What can hang from each mark:
M: E R W X
X: M
E: M
W: P
R: K M
P: W
D: W
S: M

Known rows, with every way that one mark hangs from another:
X(M(E R(K) W)): [ -8.4  -6.6  35.8  22.6   2.4   6.0   6.2  -6.0  -8.7  -3.2  -6.9  -6.8
   9.3   1.4  11.8  18.9   6.6  -9.4 -49.4]
X(M(E R W(P))): [-17.4 -17.8   1.0 -16.0  -0.3   2.8   8.3   3.5  -8.9 -18.7 -14.5  -5.1
   8.9   9.8   9.2  14.9  -3.3   0.9  10.8]
X(M(W)): [  0.7  -5.5  22.9   0.1   0.3  -6.5  21.3  -8.7   0.7  -1.2  17.3   9.1
  -1.0   5.8  18.6   6.2  44.9  12.8 -16.8]
S(M(W)): [ 19.9   3.7 -11.5 -14.7  -1.7  -1.5  11.6   1.1   4.6   9.0  21.5   6.3
  -8.5   1.9   8.4  -2.5  13.4  18.1  54.1]
X(M(E W)): [ -7.8   0.8  -7.7  13.0   4.6  -3.3   8.6  -4.8   1.0  -7.4 -19.4   5.2
   4.5   3.2  18.5   8.3  32.3   8.9 -14.1]
X(M(E R(K))): [  0.6  -4.1  13.6  39.7  10.2  12.1   2.4 -10.6   1.2  10.8  -0.7   1.1
   9.2  -1.4  16.9  13.7  -7.8  -9.8 -69.4]
M(E R(K)): [  5.9   2.2   7.8  30.4   2.8  12.5  -0.6  -2.8   5.2  28.1  28.8  -4.7
   6.1  -5.3   3.2   1.0 -27.4  -3.4 -51.5]
D(W): [ 11.7   1.3  25.2  17.4   1.4  -3.0  15.7  -4.5   8.6  37.9  66.9  15.8
  -7.7  -1.3  23.0 -16.8  14.2  28.2 -52.2]
R(K M(E W(P))): [ -1.8  -3.0  35.5  -6.8  -7.9 -27.5  -8.8  -3.1 -11.8  13.9 -10.2   6.7
   4.4  -3.3   3.1 -27.5  15.7  16.5 -17.0]
M(R W X): [ -6.6  -1.3   9.5 -14.7  -3.5   4.8   5.4   3.2   0.7  -8.7  18.6  -5.1
  -4.2   2.9 -16.0   7.7   1.8  -4.8  10.2]
E(M(R W X)): [  0.5   7.1 -25.4  -6.1   2.9   1.2  -5.3   2.2   2.5 -14.7 -19.9  -2.7
  -6.3  -1.3 -10.5  -2.5  13.0 -13.2  15.8]
M(E W X): [ -7.9  11.2 -33.3   3.8  -2.4  -4.2 -10.3   4.1   5.8  -8.3 -20.5   1.1
  -0.8  -3.3  -6.8  -3.1   8.0   3.1  15.8]
S(M(R W(P) X)): [  2.7 -10.8 -14.6 -41.8  -6.4   0.9  -4.3  12.0  -5.4 -21.9  -7.0  -3.2
  -4.8   5.5 -12.8   3.8 -26.6  -1.0  84.3]
M(R W(P) X): [ -9.2 -14.2  15.0 -37.4  -9.8  -1.5   1.5   8.6  -5.2 -14.1  20.6  -3.6
  -1.3   5.7 -16.3  -0.9 -17.0  -0.8  34.9]
S(M(E W)): [ 11.3  11.8 -43.3  -2.4   2.0   0.2  -1.0   4.5   5.2   2.0 -15.6   0.7
  -2.6  -0.4   9.9   0.3   2.0  13.8  59.6]
E(M(R(K) W)): [ 12.9   0.1  28.6   7.7  -2.9  -0.2   3.4  -4.1  -4.1  14.5  21.8  -5.5
  -1.7  -4.0   7.9  -7.3  10.5  -8.7 -27.0]
S(M(R W X)): [  6.9   3.3 -19.5 -19.9   1.2   8.1  -0.5   5.5   0.7 -16.0 -15.1  -3.5
  -7.0   2.6 -14.2  11.8  -9.0  -6.2  62.2]
M(E R(K) X): [  0.2   7.3 -12.0  30.3   2.8  10.8 -15.5  -0.6   5.8   8.5  -1.9  -3.6
   4.5  -8.1  -8.4  -0.2 -34.1 -15.6 -39.4]
R(M(E X)): [ -2.6  20.1 -43.5  19.0  11.7 -14.9 -16.5  -6.6  11.1   3.1 -48.4  16.0
  -2.8  -6.4 -11.6 -19.6  24.4   6.3 -15.5]
P(W): [  8.3   2.1  15.8 -10.7   0.5   2.3  12.2  -7.9  10.1  21.4  55.2  14.8
  -8.4  -2.9  19.2 -17.8   5.0  25.1  -3.9]
X(M(R W(P))): [-10.1 -25.4  38.7 -29.0  -3.8  -2.3  21.1   0.3 -10.1 -12.5  23.9   0.0
   3.3  12.7   8.4  11.8   6.6   5.0   5.9]

Rows:
[  7.7  -0.3  28.5  18.1  -0.5   7.8  -2.8  -4.6   5.5  14.7  31.2   2.3
  -0.6  -4.8  -9.5  -2.2 -19.2 -10.5 -47.9]
M(R(K) X)
[ -1.4  10.5 -53.2  -6.4   4.9   9.6 -12.4   9.8   1.0 -21.6 -45.5  -8.8
  -2.3   0.6 -13.2  15.7 -21.7 -10.3  65.9]
S(M(E R W X))
[ -1.4   0.0  34.5  12.5  -4.9   6.5   2.9   1.0  -5.3  13.8  20.2 -11.9
   5.4  -1.6   0.0   5.6 -14.8  -4.5 -30.6]
M(E R(K) W)
[-14.4  -4.9   0.0   7.9   6.8   7.6  12.9  -2.2  -4.0 -13.3 -17.3  -5.3
   5.9   7.1   7.5  22.9  14.3  -3.1 -11.3]
X(M(E R W))
[-10.6 -11.7  -0.7 -24.8  -7.0   2.1   4.6  10.9  -5.8  -1.0  15.9  -9.6
   5.2   6.6  -2.7   2.6 -25.4   5.9  25.9]
M(E R W(P))
[  7.6 -12.0  47.6  27.9   7.1   8.9  15.2 -13.6   1.2  15.7  35.3   4.8
   4.0   1.3  15.9  10.3   2.9  -4.5 -77.8]
X(M(R(K)))
[ -6.9 -11.6  35.5  -5.6   3.6   6.7  24.2  -6.2  -3.4  -7.1  15.9  -0.7
   0.9  10.2   8.2  20.1  27.3   0.7 -20.6]
X(M(R W))
[  4.6  15.9 -65.2  -1.0   2.9  -1.7 -15.9   7.0   4.9 -16.1 -47.8   2.6
  -3.4  -4.3  -2.7   0.9  -5.1   3.0  72.0]
S(M(E W X))
[ 14.2   7.4 -13.1  27.0   5.7   4.0 -14.4  -5.2   7.1  10.5  -7.1   2.7
  -2.9  -9.7  -0.1 -12.1  -7.7 -18.2 -40.6]
E(M(R(K) X))
[ -5.3  15.7  15.6  16.1   0.3 -22.4 -19.9  -7.2  -5.2   0.5 -47.2   6.4
   0.2  -8.8  -9.8 -19.6  31.0   0.4 -24.6]
R(K M(E W X))
[ -0.7  -4.9  54.2 -20.2 -11.5 -31.4 -10.6  -4.4 -10.7   0.7  -7.4  11.6
  -2.4  -3.5 -10.4 -29.9  25.3   9.3  -9.1]
R(K M(W(P) X))
[-16.8  -7.2 -18.3 -24.0  -6.8   0.4 -10.3  13.1  -5.5 -19.4 -13.3  -8.7
   3.3   3.0 -16.1   1.7 -31.3  -5.6  34.0]
M(E R W(P) X)
[-14.8   7.4 -21.6  -0.4  -0.3   7.8  -6.4   6.9   1.2 -15.5 -17.3  -9.4
   0.6   0.6 -17.3  10.1 -10.1  -9.8  14.0]
M(E R W X)
[ -8.0   4.6  11.9  14.7  -4.8   5.4 -11.6   2.6  -4.7  -5.2 -11.2 -10.9
   4.6  -5.1 -13.4   5.3 -20.2 -16.1 -18.1]
M(E R(K) W X)
[ 13.6  19.3 -88.9  15.3   9.8   4.9 -18.0   2.9  16.0  -2.2 -38.5  10.0
  -3.8  -6.6   1.6  -4.1 -18.4   3.1  48.9]
S(M(E X))
[ -3.3  12.5  -3.4   0.1   3.7 -20.3   1.7  -5.0  -0.3   8.8 -22.7   6.8
  -1.7  -0.5  -3.7 -15.0  45.5  17.2  -4.4]
R(M(E W))
[ -2.5 -19.0  26.0 -24.0  -6.8 -13.2  17.7  -2.6  -5.1  -6.0  18.7  10.3
   1.8   8.8  19.4  -2.5  27.1  18.2   3.9]
X(M(W(P)))
[  5.4   4.2   7.5  10.2  -2.4  -1.3 -11.4  -1.6  -3.1  -3.8 -12.6  -4.5
  -3.3  -7.6  -4.6  -7.5   4.7 -19.5 -18.7]
E(M(R(K) W X))
[  9.3 -13.4  28.3 -15.8  -9.3  -6.3  -0.1   2.1  -9.5   8.9  22.8  -5.7
   0.7  -0.9   9.7 -15.4 -10.4  -3.1  -3.6]
E(M(R(K) W(P)))
[ -6.0   9.5 -46.1  15.6   7.6  12.1  -9.8   3.0  11.3  -1.1 -12.4  -2.2
   1.2  -2.0 -13.0   6.7 -24.3  -9.7  -5.1]
M(E R X)
[ 14.1  -1.1   2.0 -22.5  -0.1   9.5  15.4   3.9  -0.3   4.7  21.4  -5.2
  -6.4   6.4  -0.8  13.4  -2.2   5.4  49.4]
S(M(R W))
[ -5.2 -14.2  35.5 -11.8 -11.9   0.0  -1.6   6.2 -11.6   9.4  24.8 -10.9
   8.1   0.7   0.8  -2.9 -34.1   0.4  -6.4]
M(E R(K) W(P))
[  9.4  10.1 -48.8  11.2   9.3   5.8  -8.4  -1.1  13.1  -1.1 -13.0   4.8
  -6.7  -4.1  -5.5  -6.5  -2.0 -14.3  -6.7]
E(M(R X))
